What can hang from each mark:
veziv: nobes viti
vone: nobes viti
nobes: gile veziv viti vone
vavo: dufef
dufef: vavo
viti: nagat nobes veziv vone
gile: nobes
nagat: dufef viti

Each row was made from one small tree. The marks that hang from a mark follow it in brackets, in alphabetical order. Every link used is in the known rows. Write each row's tree.
Known rows:
nobes[viti]: [  5 -57  18  15  54  -5  -4  45 -39   4   9  36 -45  -8  -4   0   2 -34
  54 -18 -49  19  41   2  41  24 -22  18  10  16 -32 -77  21  -9  58 -61
   0  35 -21 -35  12  52 -21 -43   0 -28 -20  -5  26 -15   2   7  25  10
 -12 -14  49  -3]
nagat[dufef]: [ -5 -79  27 -20  47   0 -13  34 -32   0   6  31 -47  -7  20 -16  -9 -19
  48 -15 -24  12  35  -5  42  31 -32  19  12  18 -14 -54  38   7  51 -77
   4  35 -11 -37  17  60 -45 -22  14 -29 -17 -11  32 -13 -20  -3   6  -7
 -35 -20  55 -14]
gile[nobes[veziv vone]]: [-12 -49  -9   1  37  -7  -8  15 -21 -15  -1  26 -65   6   8 -10  18 -48
  67 -20 -40  10  50  25  39  30 -15  27  -5   5 -10 -60  32 -34  53 -43
  -9  29 -41 -33   4  47   3 -57  12 -29 -35 -19  11 -15  24   6   6  32
 -59 -18  48 -26]
veziv[nobes viti[nagat]]: [  7 -41  25  18  59  -4 -24  24 -25  13  20   5 -40 -11  -1 -17   6 -25
  28 -16 -40   7  23  -1   6   7 -30  10 -10  13 -39 -58  27  -8  50 -30
 -11  15   7 -28  -2  65 -31 -32  -1 -18 -17  14  28  -8 -10  -7 -14  12
  -8 -24  38   3]
vone[viti[nagat nobes veziv]]: [ -2 -51   4  13  54   3 -19  18 -21   2  17  14 -22 -32 -26 -12  -5   3
  23 -20 -42  18  18 -14   5  16  -4   9 -19  21 -30   8  14  -9  18 -13
 -20  25  15 -28   0  57 -10 -33   2 -10 -42  29  12 -15 -13 -16   7  17
 -18 -21  45   9]
veziv[viti]: [ 10 -57  22  18  60  -2 -15  40 -32   5  23  27 -42   1  -1 -11  -3 -31
  52 -17 -46  13  42  -1  23  23 -21  16  -9   7 -31 -55  30  -1  60 -49
 -11  24 -15 -32  16  53 -26 -29   0 -22 -13   0  23  -3  -8   5  22   8
 -18 -24  45  -4]
viti[nagat]: [-15 -68  31  13  62   2  -6  35 -37  -5   8  34 -41   0  11 -14 -18 -22
  30 -23 -48  11  30 -10  45  18 -14  27  -2  19 -36 -89  41 -13  48 -57
  -8  47   3 -46  11  72 -60 -27   1 -27  -5   3  35 -15 -29 -10   3   8
 -11 -19  47   7]
gile[nobes[veziv viti]]: [ -6 -46  -5   9  43  -6  -7  21 -26  -5  -9  30 -66   4   6  -5  16 -51
  64 -16 -40   9  49  18  41  28 -14  22   1   7 -18 -63  18 -37  56 -49
   1  32 -52 -34   0  53  -1 -64  14 -36 -40 -12  25 -15  23   0  -1  31
 -44  -9  49 -16]
vone[nobes[veziv viti[nagat[dufef]]]]: [-11 -35  11 -17  32 -10 -20  25 -21   7  -7  16 -46 -27   1   0  23 -34
  44 -26 -37  17  21  17  20  14  -6   9  24  33 -15 -50  21 -19  37 -49
   7  27  -9 -28 -11  56  -8 -50  22 -25 -35  10  27 -12  21 -14 -28   3
 -13  -2  49  -5]
vone[viti[nobes[gile]]]: [  4 -57   0  11  30   4 -11  23 -39  -4  11  14 -23 -22  -6  -3 -13  -5
  30 -20 -36  31  38 -18  21  24 -30  15 -17  19 -22 -32  16   9  24   2
 -21  31   1 -21   5  44 -17 -28   4 -25 -16  16  -2 -15   4  13  17  13
 -32 -25  51  -3]
vavo[dufef]: [ -1 -60  20  -3  47   4  -6  28 -48   7  24  42 -33 -16  22  -3 -33 -35
  37 -23 -48  19  64 -20  36  26 -15  26  -7   8 -36 -59  35 -11  66 -60
  -4  42   4 -39  13  45 -31 -20  -2 -14  10 -11  17  -3 -36  17  22   6
 -37 -38  43  -8]
veziv[nobes viti[nagat vone]]: [ 13 -42   5  24  57  -9 -26  22 -19  17  29  -2 -35 -22  -9 -15  12 -12
  23 -15 -45   6  16  11 -11  10 -22  12 -15  14 -36 -26  21 -10  42 -19
 -14   7  15 -27  -2  59 -12 -26  -4 -18 -38  18  22 -12  -9  -6   4  19
  -9 -29  28   9]
gile[nobes]: [ -8 -71  12  10  54   3  -2  16 -43  -8  -6  32 -60  18  22 -16 -12 -39
  44 -10 -29  17  52  -6  49  34 -31  37 -18   2 -24 -72  34 -23  58 -59
   3  39 -33 -43   5  60 -38 -43  10 -33 -27 -13  28 -17 -17   0  10  22
 -44 -23  51 -11]
viti[nagat[dufef] veziv vone]: [ -8 -69  -5  -9  57  -3 -15  21 -11  -3  12  19 -35 -32  -7 -22   3  13
  31 -15 -37   0  12  11   3  27   0  18   4  23 -16  12  24  -6  25 -46
 -14  22  21 -38   9  61 -21 -19  12 -25 -53  10  33 -18 -27 -19   6   8
 -22 -21  37   6]
nagat[dufef viti]: [ -8 -86  36 -11  52   5  -9  26 -34 -16  24  20 -46   7  25 -13 -21 -14
  28 -11 -21   9  48 -10  43  32 -55  12   1  23 -17 -51  34  15  56 -69
  -7  39 -19 -41   7  59 -35 -11  13 -23 -15 -16  23 -23 -36  -8  15 -13
 -35 -22  61 -14]
nagat[dufef[vavo] viti[veziv[nobes[vone]]]]: [ -5 -55   9 -40  43   1 -26  -2 -14 -23  46  -3 -39 -32   9  -3   7  -2
  26 -15  -3   4  41   6  16  23 -56  -5   6  37  -2  24  22  20  52 -58
 -17   9   1 -24 -11  42  28 -21  16  -5 -33 -14  11 -22 -19 -12  16 -13
 -53 -24  47 -26]
veziv[nobes[gile vone]]: [ -1 -45  -3   2  24  -6  -1  18 -33 -13  11   4 -38 -19  11  -7   4 -16
  35 -17 -32  25  40   5  26  20 -50  24   0  15 -22 -69  26  12  40 -10
 -18  23   1 -21   0  42  -5 -35   7 -27  -3  -2  -2 -22  12  25   4  16
 -35 -26  41 -19]
viti[nagat[dufef] vone[nobes[gile]]]: [-14 -61  -4 -14  25  -5 -10  14 -30  -6  -6   7 -32 -31  15 -10   1   2
  17 -20 -29  18  19   3   5  23 -21  24   2  33 -11 -35  26   2  21 -19
  -7  28  25 -30  -5  58 -36 -21  20 -35 -30  14  23 -19  -9  -6 -12   2
 -13 -18  39   9]
nagat[dufef[vavo] viti[veziv]]: [-13 -72  22 -34  55   9 -20   9 -22 -26  40  18 -39 -19  16  -5 -16   0
  27 -15  -9   2  48  -8  32  31 -43   1   4  36  -4  17  29  19  54 -74
 -16  27  -3 -36   0  48  -2 -13  16 -12 -27 -13  25 -17 -37 -18  22 -19
 -50 -23  53 -17]
viti[nagat[dufef] nobes[gile] veziv vone]: [ -6 -60 -28 -14  33  -4 -13   3  -9 -11   3   4 -25 -53  -4 -21   5  33
   6  -9 -30   3   7   1  -4  24 -23  23   6  28 -15  39   8  11   3   8
 -34  20  35 -22   1  52 -12 -17  19 -25 -53  23  11 -29  -8 -13   1  14
 -28 -20  30   5]
gile[nobes[veziv[viti[vone]]]]: [  3 -49 -17  17  49  -8 -17  14 -17  -3  11  19 -58   6   2 -15  15 -36
  58 -12 -42   3  45  25  12  32  -7  22 -19   1 -14 -20  23 -31  51 -30
 -11  17 -37 -31   4  47   8 -47   9 -30 -52  -5  17  -9  14   0  12  35
 -51 -25  39 -12]
veziv[nobes[gile]]: [ -3 -53   7   6  34   1   0  15 -41 -12   8   8 -37 -11  25 -11 -17 -10
  22 -12 -25  29  42 -11  33  22 -54  30  -5  15 -28 -67  27  16  41 -16
  -8  31   2 -27   0  50 -24 -26  10 -28   3   5   7 -20  -8  17  -5  11
 -35 -27  44 -15]
gile[nobes[viti[nagat[dufef] veziv vone]]]: [ -3 -57 -17   0  51  -6 -11  13 -13   2 -17  20 -58 -19 -14 -14  28 -17
  45  -7 -33  -8  25  19   5  30  -4  15  -2  14 -15  -9   7 -34  36 -41
  -4  19 -19 -34   0  63 -11 -54  16 -38 -77  -1  41 -21   1 -19  -2  27
 -24 -11  38   6]
viti[nobes veziv]: [  5 -60  -1   2  55   1 -10  12 -28  -9  26  20 -31 -22  -2 -18 -14   3
  21  -9 -32  30  30 -13  28  24 -31  30  -1  14 -30  17  16   9  31 -30
 -16  28   7 -27   3  45   2 -26  10  -7 -38  14   0 -22 -16  -4  28  17
 -40 -24  39 -13]
viti[nagat veziv vone]: [ -8 -62  -6  20  65  -3  -5  23 -18  -7  24  24 -31 -23 -12 -19  -8   9
  24 -17 -51  10  20   6   9  24   5  26  -9  17 -29  -5  25 -11  26 -31
 -19  29  20 -40   7  58 -13 -22   2 -21 -43  16  23 -18 -29 -12  24  22
 -15 -25  30  11]

Write each row's tree:
[-16 -31 -13 -17  14 -15  -8  38  -3 -11 -20  19 -48 -39 -11   3  42 -27
  66 -32 -54 -14  24  36  21  17  -6  -2  35  31  -6 -77  19 -16  31 -16
 -31  25 -14 -20   9  49  -6 -54  17 -44 -18  -5  19 -18  53   6 -25  11
 -17   2  49  -9] | nobes[gile veziv viti[nagat[dufef]] vone]
[ -6 -53   4  -9  42  -4 -17  33  -8   0   6  19 -37 -34 -31  -9  23 -11
  60 -29 -42   0  19  12   0  22   7  -5  -2  22  -9 -19  24 -14  26 -37
 -18  17   3 -29  11  55  -7 -38   7 -20 -40   3  22  -9   5  -7   1   6
 -19 -17  50  -1] | nobes[vone[viti[nagat[dufef] veziv]]]
[ -4 -59 -13  12  28  -4   0  15 -42 -11  15  13 -29 -20  13  -4 -13  -3
  22 -17 -34  41  41  -2  15  28 -25  37 -10  20 -20 -32  24  11  31 -11
  -5  29  12 -28  -5  39  -5 -23  13 -29 -24  12  -1 -18  -4  17  25  14
 -26 -29  34  -2] | viti[vone[nobes[gile]]]
[  1 -56   5 -12  45   2 -26  15 -13   6   6  10 -27 -39 -22 -16   5   7
  28 -18 -29   9  10 -10  -1  19  -8   2  -7  25 -16  21  12  -4  13 -25
 -15  20  14 -25   2  60 -17 -29  12 -13 -50  23  22 -14 -12 -20  -8   5
 -24 -17  50   4] | vone[viti[nagat[dufef] nobes veziv]]
[ -5 -58 -10   0  31  -9  -4  36 -21   0 -13  20 -38 -35  -6  -1  19  -4
  39 -19 -46  -4  22  14  12  24 -15  11  16  28 -18 -57  14  -5  32 -19
 -19  28   5 -29  11  57 -33 -32  11 -48 -31   5  32 -21  11   2  -1   9
  -1  -9  42  13] | nobes[gile viti[nagat[dufef] vone]]
[-13 -49  -9 -10  24  -2  -6  28  -9 -15  -9  12 -33 -38 -25  -7  19  -1
  52 -28 -40   0  24   9  -4  23  -2  -3  -2  24  -5 -30  20  -2  15   1
 -34  20   8 -22  10  51 -13 -37  12 -34 -25   8  14 -14  17   5 -10   7
 -21 -14  51   0] | nobes[gile vone[viti[nagat[dufef] veziv]]]
[  5 -43   3 -20  43  -9 -34  19 -19  13  20   8 -37 -48  -1   2  26 -13
  32 -18 -26   2  15  15   9  14 -26   4  15  39 -17 -21  14  -9  48 -58
   2  10  13 -28  -5  57  -5 -35   6 -24 -43   2  36 -15  -2 -14   0   1
 -17 -14  36   2] | veziv[nobes[viti[nagat[dufef[vavo]] vone]]]
[  4 -52   9 -10  37  -4 -25  22 -18   2  -3   8 -35 -29   2 -15  10  -7
  24 -14 -36  -6  18  -8   8  14 -35   9   5  22 -22 -34  19   7  32 -10
 -29  21  11 -19   8  61 -45 -25  14 -30 -19  14  24 -14   4  -8 -19   2
 -15 -15  44   5] | veziv[viti[nagat[dufef] nobes[gile]]]
[-11 -36 -24  19  32 -11  -2  34 -15 -10  -1  22 -38 -32 -10   3  17 -12
  42 -26 -63   1  28  27  16  21   1  14  14  25 -22 -57  14 -18  27   0
 -30  32  -3 -28   6  49  -2 -42   7 -43 -26  12  15 -20  30   6   1  27
 -12  -9  37   7] | nobes[gile veziv viti[nagat vone]]
[ -12  -50    8   17   41   -2    6   40  -35   -9  -13   29  -39  -16
   -1    1    1  -22   38  -22  -54    6   35   -3   35   18  -19   18
   10   23  -33 -103   22   -9   42  -20  -21   43   -3  -33    9   61
  -46  -42    7  -45   -3    7   29  -18    9    5   -6   13    3   -8
   48   12] | nobes[gile viti[nagat]]
[-10 -49   8   2  49  -3 -20  18 -22  -6  15  21 -34 -18   9 -14  -6 -13
  20 -23 -47  13  20  -2  39  12 -17  26   9  25 -30 -42  28 -15  33 -32
 -20  41   5 -35   1  60 -24 -31   8 -16 -21  14  12 -21  -4 -14  -6  19
 -31 -16  44  -6] | viti[nagat nobes[veziv]]
[  3 -63  -5  24  59   1  -5   3 -25 -18  54  -3 -32 -10   2 -16 -19  11
   6  -4 -28  25  43   1   7  26 -48  20 -20  16 -30  21  16  13  38 -19
 -19  19   4 -32 -11  43  26 -11   4  -9 -46   8  -5 -32 -35  -1  36  19
 -36 -36  34  -8] | nagat[viti[veziv[nobes] vone]]
[ -3 -45   1   7  24  -4   3  25 -47  -8  -6  17 -37 -17   7   6   1 -26
  35 -19 -36  38  45  -6  27  19 -29  25   6  24 -25 -71  13   5  41 -18
   1  33  -7 -23  -7  43 -12 -44  17 -33 -12  11   8 -17  18  18   4   9
 -10 -12  45  -5] | vone[nobes[gile viti]]
[-18 -44  -3  -3  20  -3   0  13 -38 -20   5  14 -37 -12  23  -3 -14 -22
  31 -25 -33  40  48   1  32  22 -21  33   5  22 -13 -52  29   5  30 -11
  -6  36  -4 -24  -9  40  -2 -36  21 -26  -3  12  -2 -14  17  13  -9  11
 -39 -19  46 -17] | vone[nobes[gile veziv]]
[ 22 -44  -3  22  53 -10 -25  21 -25  14  38   1 -35 -20  -5 -14  10 -14
  34  -9 -36  18  30  12  -7  18 -34  14 -14   7 -31 -10  17   2  49 -23
  -8   2   3 -23   0  45   8 -25  -4 -15 -38   9  10  -9  -4   7  24  18
 -24 -35  29  -4] | veziv[nobes viti[vone]]
[-19 -50 -13 -18  18  -8 -14  11 -18  -9  -4   5 -34 -35  15 -10   7   0
  22 -25 -33  14  17  16   4  22  -9  21   9  34  -5 -23  27  -4  15 -12
 -11  27  18 -26  -8  52 -14 -27  24 -34 -34  16  16 -18   9  -7 -24   7
 -26 -16  38   0] | viti[nagat[dufef] vone[nobes[gile veziv]]]
[ -3 -55  31 -22  56  -1 -36  33 -18   6  14  25 -41 -24   4  -7  12 -26
  47 -24 -33 -15  24   1  18  17 -14  -2   5  29 -13 -41  36  -6  59 -70
 -13  18   4 -34  13  66 -44 -28   6 -24 -16  -2  49   2 -13 -20  -6 -13
 -16 -15  47   3] | veziv[viti[nagat[dufef[vavo]]]]
[ -7 -42 -12  12  50  -8  -3  21 -15  -6 -15  24 -61 -11 -23  -7  34 -37
  59 -17 -47  -3  34  19  19  21  -3  16  -3   8 -24 -52  13 -43  45 -35
 -16  23 -28 -33  -2  59  -2 -67  10 -32 -54  -6  28 -19  19  -8   2  36
 -20  -7  41  -1] | gile[nobes[viti[nagat veziv] vone]]
[ -8 -48  12 -26  54  -2 -23  27 -14   1   6  30 -41 -42 -11   0  19 -13
  47 -22 -33  -8  21   8  21  18  -3   0  23  37 -14 -17  17 -10  46 -71
  -9  22   4 -32   6  59 -17 -43  12 -25 -38   2  48 -12  -5 -23  -1  -6
 -14  -4  46   3] | nobes[viti[nagat[dufef[vavo]] veziv]]
[ -5 -51  -6 -31  50  -4 -34  -1  -7   0  28   4 -29 -54   2 -14  12  16
  17 -14 -14  -1   9  11  -5  19 -16  10   5  36  -8  42  20  -1  30 -48
  -9   5  35 -30  -7  55   4 -21  12 -14 -54  11  32 -16 -25 -24  -3   0
 -35 -23  31  -1] | viti[nagat[dufef[vavo]] veziv[nobes] vone]
[ -6 -45  18  -6  49  -7 -28  34  -6   5   9  21 -47 -14   1 -15  15 -30
  53 -25 -45 -11  23  17  16  18  -2   2  11  19 -16 -43  33 -15  43 -49
 -16  21 -12 -31  13  62 -27 -34  12 -25 -21   3  34  -3   7 -14 -22   5
 -25 -13  50  -6] | nobes[veziv[viti[nagat[dufef]]]]
[-11 -32  -8 -12  21 -12 -17  33   1 -12  -4  12 -45 -30  -8  -7  33 -26
  64 -31 -51 -18  28  31   6  17  -7  -3  16  21  -5 -56  29  -8  33  -4
 -42  16  -9 -18  13  48 -10 -42  16 -36 -13  -1  15  -7  42   6 -24  11
 -26 -11  47 -11] | nobes[gile veziv[viti[nagat[dufef]]] vone]
[ -7 -45 -12   6  31  -6 -14  18 -17  -7   0  21 -57   1 -10  -6  23 -47
  73 -25 -41  10  48  24  22  30  -1  13 -18   7  -4 -48  28 -39  43 -31
  -9  24 -43 -31   2  45  15 -60   6 -29 -41 -13   8 -10  30   6   4  32
 -54 -19  53 -19] | gile[nobes[veziv vone[viti]]]
[  2 -28   2  13  33 -10 -14  24 -18  -2   7  -6 -38 -25  -9  -9  23 -21
  35 -22 -45   0  26  12  -3   7 -33   7  -6  13 -29 -68  23  -2  40   9
 -32   9  10 -16  -2  54 -16 -40   2 -27  -7  10  11 -12  22  10 -16  18
 -10 -22  36  -1] | veziv[nobes[gile vone] viti[nagat]]
[  1 -63  -6  16  47  -3 -15  11 -25 -20  55   7 -32 -10   9  -9 -16   1
   9 -12 -40  23  42   6  27  25 -44  22  -9  24 -27   7  18   6  38 -18
 -26  32  -7 -33  -6  39  23 -12   5 -10 -42   5 -16 -34 -13  -2  43  20
 -47 -31  38 -11] | nagat[viti[nobes[veziv] vone]]
[ 10 -37  17 -11  42 -12 -34  26  -9  15  10  -3 -45 -28 -10 -15  37 -28
  47 -18 -35  -8  14  18  -6   8 -32  -4   6  18 -20 -45  25  -7  47 -36
 -14   1   4 -21   1  62 -19 -37   6 -19 -31   1  28  -9  10  -6 -22   4
 -15 -19  39  -6] | veziv[nobes[vone] viti[nagat[dufef]]]
[ -8 -58  -6 -24  17  -5 -14  11 -15 -31  21   0 -40 -20  15  -7   5  -4
  28 -16 -25   6  41   9  29  25 -60   6  15  31  -6 -16  19  20  32  -8
 -38  29 -14 -18  -2  39  10 -20  22 -22 -23  -9 -13 -33  16   3   4   2
 -55 -18  53 -27] | nagat[dufef viti[nobes[gile veziv vone]]]
[ -5 -50  23 -13  37  -7 -15  28 -34  10  -9  18 -43 -23   1  -1  14 -29
  35 -22 -35  20  22   1  21  14 -16  13  16  31 -22 -63  21 -12  43 -58
  13  30   0 -30  -8  62 -31 -45  18 -26 -31   9  35 -12   4 -13 -17  -2
   1  -6  48   4] | vone[nobes[viti[nagat[dufef]]]]
